Each row was made from one path, in order. Every step used is in the known rows, and no mark comes twice. Write each row's path.
Known rows:
tanuk > kalili > povi > rekud > tokegi: [ 0.93 -4.52 -1.66  2.62  0.60 -0.17  5.74  2.78 -0.91  0.70 -0.26  0.51
  1.78  0.12  0.72  4.05  4.35 -1.31 -0.41 -0.82  4.11 -6.27]
lodus > tokegi > rekud > tanuk > kalili > povi: [-1.16 -0.17 -0.52  3.32 -2.36  1.48  2.44  4.19 -0.61 -3.18  3.08  0.83
  3.00  2.28 -2.06  3.23  3.00 -0.79  1.51 -1.90  1.93 -2.74]
tanuk > lodus > povi > rekud: [-0.24 -5.39 -0.08  1.46  1.39 -3.03  4.87  2.76 -0.31 -1.81  1.68  1.06
  2.05  1.03  3.61  0.56  2.22 -3.16  0.92 -1.48  3.32 -5.74]
kalili > tanuk > lodus > povi > rekud: [ 1.16 -3.18 -3.22  0.56 -0.20 -3.24  2.81  1.08 -0.94 -1.05  0.67  0.13
  2.41  0.74  2.03  2.83 -0.46 -4.64  1.73 -2.29  2.61 -3.83]
zunini > kalili > tanuk > rekud: [ 1.31 -1.39 -0.17  1.27 -0.93 -3.08  5.62  0.81 -0.68  1.01 -0.76  1.89
  2.85  2.72 -1.12  4.61 -0.70 -3.03  0.11 -0.94  1.42 -3.14]
tokegi > rekud > tanuk: [-1.67 -0.75 -0.47  1.17 -1.16  0.78 -0.34  0.59 -0.87 -1.30  2.87  0.89
  2.79 -0.37  0.52  1.76  2.66 -1.05  0.86  0.91  2.08 -1.47]
povi > rekud > tanuk: [-0.45 -3.67  1.58  0.91 -1.25  3.54 -1.43  0.28 -0.66 -2.03  0.14  1.11
  2.98  0.79  0.34  2.15  2.78 -4.84 -0.21  1.69  3.16 -1.89]
lodus > povi > rekud > tanuk > kalili > tokegi: [-2.44 -4.61  1.60  1.60 -0.96 -0.86  2.31  2.46  0.02  0.45  0.38  1.62
  2.98  3.74  1.32  2.57  1.97 -3.55  0.53 -0.23  2.53 -4.87]
rekud > tanuk > kalili > tokegi > dasaf: [-1.05 -1.78 -1.05  1.00 -1.65 -0.96  2.84 -0.05 -0.85  1.12  1.64  1.53
  4.94  1.57 -1.18  4.19  3.11 -1.98  0.96  0.36  2.33 -3.42]
lodus > tokegi > rekud: [-0.72  1.40  0.37  2.52 -2.59  1.69  0.91  3.59 -0.43 -4.61  3.01  1.44
  2.18  1.47 -1.80  2.04  1.58 -0.64  1.64 -1.63  1.31 -1.21]
tanuk > lodus > povi > rekud > tokegi: [-0.72 -5.34 -0.23  1.81  1.21 -2.78  5.16  2.00 -0.46 -1.84  2.01  0.98
  1.51  1.03  3.51  0.95  3.08 -2.73  1.27 -2.18  3.66 -5.96]
tokegi > rekud: [-0.56 -0.12 -0.74  0.94 -0.65  0.21  0.24  1.42 -0.80 -1.82  2.37  1.10
  1.43 -1.44  1.20  1.07  1.92 -0.27  0.65  0.51  2.11 -1.72]
gitu > labug: [-1.23 -0.11 -1.74 -0.35 -0.55  0.72  1.43  0.08  1.15 -0.47  1.32  2.20
  1.97 -0.14 -0.25  1.20  0.75 -2.69  0.46  2.42  1.77 -0.94]
zunini > kalili > povi > rekud > tanuk > lodus: [ 0.37 -5.76 -1.38  1.66  0.91 -0.84  5.21  3.17 -1.41  1.23 -0.18  1.38
  0.58  2.14  2.18  3.47  3.75 -1.87  0.46 -0.78  2.57 -5.02]
lodus > povi > rekud > tanuk > kalili > tokegi > dasaf: [-2.26 -4.43  1.52  0.98 -1.77 -0.74  2.27  3.09  0.30  0.83  0.80  1.55
  3.05  3.62  2.03  2.89  2.63 -3.61  0.70 -0.28  3.36 -5.19]
kalili > tokegi > dasaf: [-0.52  1.19 -4.00 -0.45 -3.21 -0.92 -0.22  0.01 -1.72 -0.22  1.67  2.06
  1.06 -0.94  0.68  2.02  1.97 -0.25  2.48 -0.89  2.01 -2.52]
rekud > tanuk > kalili > tokegi: [-1.25 -1.97 -0.97  1.61 -0.79 -1.13  2.84 -0.69 -1.13  0.79  1.18  1.60
  4.87  1.66 -1.82  3.89  2.51 -1.97  0.80  0.46  1.43 -3.07]
zunini > kalili > tokegi: [-0.42 -1.27 -1.29  0.71 -0.28 -2.53  3.71  0.76 -1.91  1.18  0.19  3.09
  0.84  2.05 -0.18  3.29  1.21 -0.25  1.39 -0.78  0.09 -2.34]
gitu > zunini: [-3.54  1.31  0.02  1.88 -0.07  0.59  0.55  0.59 -0.99 -3.67  0.90  0.53
  1.66  0.27  0.12  2.70  1.91 -1.87  1.23  2.07  1.29 -3.02]
rekud > tokegi: [-1.20 -0.76 -0.80  1.86 -1.17  0.53  1.76 -2.65 -1.19 -1.34  1.36  1.62
  0.66 -0.17 -0.35  2.79  3.15  0.08  1.78 -1.31  1.60 -2.55]

Which path is each row?
[-0.97 -2.45 -0.58  2.21 -0.77 -0.51  2.85  0.35 -0.78 -2.64  2.77  1.14
  4.50  1.99 -0.92  2.34  2.63 -2.73  1.80 -0.98  1.53 -2.80]
rekud > tanuk > lodus > tokegi
[-2.12 -5.20  2.77  1.63 -0.66 -0.56  2.64  2.79  0.62  0.37  0.24  1.50
  3.45  3.95  1.62  2.68  1.97 -3.89  0.02  0.30  2.65 -4.85]
lodus > povi > rekud > tanuk > kalili
[-2.00 -2.38 -0.70  1.53 -0.14 -1.31  1.96  1.77 -0.73 -1.27  3.66  0.63
  2.83  0.24  2.03  1.22  3.09 -1.33  1.22 -0.32  2.72 -3.34]
tokegi > rekud > tanuk > lodus > povi
[-3.39  0.22  1.05  1.82  0.57 -0.49  3.02  1.79 -0.95 -2.10  0.55  1.19
  1.27  2.08  0.31  3.89  2.33 -1.70  0.99  1.73  1.09 -3.42]
gitu > zunini > kalili
[ 0.08 -4.54 -3.46  2.11 -1.63  2.30  1.59  3.58 -1.24 -1.41  0.86 -0.19
  0.86  0.32  2.15  2.40  4.74 -2.51  1.26 -1.32  4.27 -5.49]
kalili > povi > rekud > tanuk > lodus > tokegi > dasaf
[-0.12 -3.67  0.81  0.63 -1.69  2.47  0.53  1.62 -0.69 -0.80  0.67  1.09
  3.49  0.84  0.41  3.27  3.98 -4.61 -0.24  1.00  4.62 -3.30]
povi > rekud > tanuk > kalili > tokegi > dasaf
[-0.73 -3.66 -1.28  2.22 -0.26 -0.61  3.83  0.52 -0.68  1.33  0.61  0.80
  4.48  1.64 -0.83  4.18  3.22 -1.71  0.36  0.52  1.98 -4.36]
rekud > tanuk > kalili > povi
[ 0.54 -4.09 -3.34  1.86 -0.48  2.09  0.60  2.28 -1.45 -0.70 -0.95  0.23
 -0.32 -0.91  2.21  1.77  3.13 -1.68  0.47 -0.20  2.94 -4.74]
kalili > povi > rekud
[-1.18  0.38  0.88  2.93 -2.49  1.47  2.13  3.62 -0.28 -3.67  3.29  1.26
  3.75  2.48 -2.55  3.15  2.46 -1.26  1.32 -1.45  1.81 -1.82]
lodus > tokegi > rekud > tanuk > kalili
[-0.05 -4.72 -3.31  2.68 -0.82  2.11  1.58  2.91 -1.55 -1.72  0.44 -0.13
  0.77  0.38  1.47  2.11  4.09 -2.45  1.04 -1.25  3.28 -5.11]
kalili > povi > rekud > tanuk > lodus > tokegi
[-0.57 -5.20 -0.33  1.20  0.39 -2.61  5.16  2.64 -0.19 -1.53  2.45  0.94
  1.58  0.93  4.16  1.23  3.71 -2.73  1.45 -2.23  4.55 -6.32]
tanuk > lodus > povi > rekud > tokegi > dasaf
[-2.16  0.92 -3.86  1.02 -1.90 -0.51 -1.09 -0.60 -2.60 -1.01  2.54  1.56
  1.30 -0.92 -0.32  1.38  2.07 -0.08  2.25 -0.65  1.25 -1.64]
kalili > tokegi > rekud > tanuk
[ 0.86 -2.98 -3.47  0.33 -1.18 -2.83  3.03  0.95 -0.82 -0.72  1.46 -0.05
  1.91  0.59  2.59  3.47  1.02 -4.23  2.32 -3.06  3.77 -4.40]
kalili > tanuk > lodus > povi > rekud > tokegi > dasaf
[-0.03 -0.72 -1.96  1.57  0.04 -2.56  4.53  1.93 -1.44  0.32  1.57  1.59
  2.84 -0.40 -0.61  3.13  2.39 -0.24  0.33 -0.63  2.63 -3.98]
tanuk > kalili > tokegi > rekud
[-5.17 -0.42 -0.68  2.22  0.59 -2.31  3.74  2.61 -1.76 -1.74  2.28  0.86
  1.06  2.60  1.33  3.46  3.36 -1.49  2.06  0.16  1.80 -4.84]
gitu > zunini > kalili > tokegi > rekud > tanuk > lodus > povi
[-1.31 -1.18 -1.35  0.84 -0.56 -2.02  3.05  1.26 -2.03  1.13  1.43  2.63
  1.07  1.92  0.03  3.24  2.22 -0.19  1.44 -0.72  0.81 -2.22]
zunini > kalili > tokegi > rekud > tanuk
[-3.16  0.92 -0.01  2.54 -0.46 -1.12  4.11  0.70 -1.22 -2.11  0.44  0.50
  1.53  2.22 -0.76  5.03  1.79 -2.71  1.19  0.17  2.10 -4.22]
gitu > zunini > kalili > tanuk > rekud > tokegi
[-2.61 -0.45 -3.88  1.33 -1.19 -2.27  0.73  0.42 -2.36 -0.83  3.09  1.40
  1.36 -0.19  0.92  1.05  2.33 -0.33  2.52 -1.61  1.65 -3.16]
kalili > tokegi > rekud > tanuk > lodus > povi
[-0.82 -0.39 -1.02  0.65 -2.88  0.83  1.69 -1.31 -0.56 -0.61  2.23  1.50
  0.76 -0.33  0.93  3.38  4.42  0.02  2.09 -1.43  3.37 -3.18]
rekud > tokegi > dasaf
[ 0.63 -4.23 -0.86  0.87  0.42 -3.34  5.83  1.81 -1.10  0.91  0.40  1.49
  1.25  3.07  1.72  4.58  1.42 -3.22  1.38 -2.49  2.41 -4.04]
zunini > kalili > tanuk > lodus > povi > rekud > tokegi
[ 1.10 -4.35 -1.72  2.01 -0.21  0.00  5.67  3.35 -0.56  1.09  0.21  0.43
  1.83  0.01  1.32  4.35  4.99 -1.37 -0.28 -0.86  4.95 -6.60]
tanuk > kalili > povi > rekud > tokegi > dasaf
[ 0.34 -1.44 -1.38  2.37  0.14 -1.63  4.52  3.39 -0.96 -4.59  3.87  0.87
  2.30  0.04  0.73  0.89  2.57 -1.32  1.81 -2.67  2.68 -3.61]
tanuk > lodus > tokegi > rekud
